Each row was made from one small tree. The marks that hang from a mark follow it in brackets, in alphabetical order. Every link used is in the known rows. Write each row's tree.
(in the rows, 128 means zero)
Known rows
Y(L(U(J))): [128 143 167  94 192 131 171 168  95 120 190  80 100 104 108 166 123 127
 112]
Y(L(U(J(Q X)))): [115 180 163  96 212 148 134 132  81 151 183  86 141 136  98 193 122 108
 116]
J(Q U X(V)): [125 154 108 136 139 101  72 110 123 184 147 167 150 141  85 164 128 131
 123]
J(Q(D) U(L) X): [122 150  87 156 122 150  88 119 130 120 150 195 147 150 140 138 143 111
 147]
Y(L(U)): [160 117 174  98 176 121 183 151 111 132 179  78 109  70 119 139 153 124
 103]
Q(J): [143  99 130 108 100 104 196 105 127  65 120  70  90 120 151 106 125 117
 125]
J(Q(D) X): [ 92 162 144 139 156 143 149 128  99 113 112 137 118 121 146 128 107 111
 135]
J(Q(D) U(L(Y))): [157 101  84 129  83 144 182 128 154  95 104 179 135 151 155  86 203 111
 147]
U(J L): [143 129 100 143 134 126 155 149 155  72 133 133  99 122 114 116 107 109
 132]
J(Q): [154 128  99 112 128 110 194 113 115  88 111 120 104 133  93 128 148 104
 137]
Q(D J): [107 107 144 124 114 129 207 123 116  63 114  91  67 121 188 103 125 116
 132]
J(X): [117 146 166 136 145 121 119 140 116 121 124 106 124  69 127 115  79 141
 114]
X(V): [138 118 139 148 146  84 151 147 155 145 115 126  95  89 103 112 122 128
 111]
J(Q U X): [129 156 104 112 116 120  90 110  97 135 154 146 149 138  98 165 123 134
 137]
J(U): [136 118 114 116  96 101 129 140 118 108 158 138 107 105 110 133 126 158
 130]
J(Q U(L) X(V)): [157 138  77 165 129 100  60 104 171 183 147 193 163 152  86 150 151 103
 129]
Q(D J(U X(V))): [ 82 134 148 151 127 117  80 118 127 169 150 131 106 130 179 138  97 144
 116]
J(Q U): [154 131  78 105  96 102 146 110 106 105 149 155 122 155  86 155 156 129
 142]
L(U(J(X)) Y): [ 99 133 236 112 157 156 123 165 105 185  93  58 152  78 146 112  92 183
 118]
D(Q(J(U X(V)))): [104 103 124 132  98 110  24 116 126 169 135 160 145 139 132 148 103 154
 124]
J(Q(D) U X(V)): [ 87 163 123 152 149 117  83 128 117 183 143 179 129 150 123 156 120 128
 127]
U(J(Q(D) X) L): [ 89 178 104 161 167 166 131 133 125  99 125 159 124 156 140 140  98  86
 138]

Which tree is each row?
[104 110 120 116  89 121 163 118 110  79 150 120  78 142 180 131 132 140
 135]	Q(D J(U))
[149 131 106 156 105 122  62 133 150 129 161 167 149 102 129 126 113 139
 127]	J(U(L) X)
[166 119  85 118 118 146 208 124 155  85  83 124 131 161 123  92 167  97
 138]	U(J(Q) L(Y))
[134  88  88 134  69 135  40 104 138 104 142 170 156 137 146 124 121 136
 141]	D(Q(J(U(L) X)))
[172  44  93 107  37 143 128 109 161  84  89 153 146 140 163  75 182 146
 139]	D(Q(J(U(L(Y)))))
[117 108 209 100 144 147 181 165 111 149  91  62 125  96 134 105 131 174
 129]	L(U(J) Y)
[159  64  62 121  51 124  94 106 142  78 137 176 134 156 136 118 160 127
 150]	D(Q(J(U(L))))
[141 151 117 131 137 163 153 122 147 117  85 119 159 148 133  98 129 104
 129]	U(J(Q X) L(Y))
[179  86 109 129  67 128 156 136 173 111 114 145 138 100 142  73 172 145
 130]	J(U(L(Y)))
[105 168 201 106 208 148 120 159  88 156 193  73 127  89 121 173  87 137
 101]	Y(L(U(J(X))))
[125  79  94  96  60 115 102 117 106  78 132 144 116 145 133 140 135 153
 144]	D(Q(J(U)))
[ 62 188 138 155 198 139 117 144 113 160 116 145 107 157 124 157  81 106
 121]	U(J(Q(D) X(V)))
[154 113 122 134 119 142 191 151 166  88  92 112 117 111 141  71 136 125
 126]	U(J L(Y))
[100 181 125 141 183 113 110 127 119 167 120 127 118 158  82 165  86 112
 122]	U(J(Q X(V)))
[163  96 127 134  65 137 118  94 161 121 117 106 154 118 183  83 149 138
 119]	Q(J(U(L(Y)) X))
[127 161  98 173 181 122 100 122 162 165 118 157 142 161  90 147 110  82
 126]	U(J(Q X(V)) L)
[174 120 101 128  86 142 116 103 152 135 109 155 178 135 129 103 169 122
 134]	J(Q U(L(Y)) X)
[106 103 146 115 100 137  93 116 103  91  99 115 131 107 146 117  94 140
 126]	D(Q(J(X)))
[ 94 126 185 108 160 168 210 154  93 142  78  87 120 151 146 117 156 139
 143]	L(U(J(Q(D))) Y)
[121 123 159 149 140  98 119 104 148 159 117  84 113 108 147 119  97 119
 101]	Q(J(X(V)))
[131 118 175  88 144 148 196 135 104 145  83  69 138 142 111 126 161 144
 141]	L(U(J(Q)) Y)
[ 92 160 176 138 204 120  86 133 106 227 126 105 150 147  79 185 107 131
 126]	L(U(J(Q X(V))))
[143 129 110 178 133 100  42 135 175 185 153 180 148 105 111 130 117 137
 115]	J(U(L) X(V))
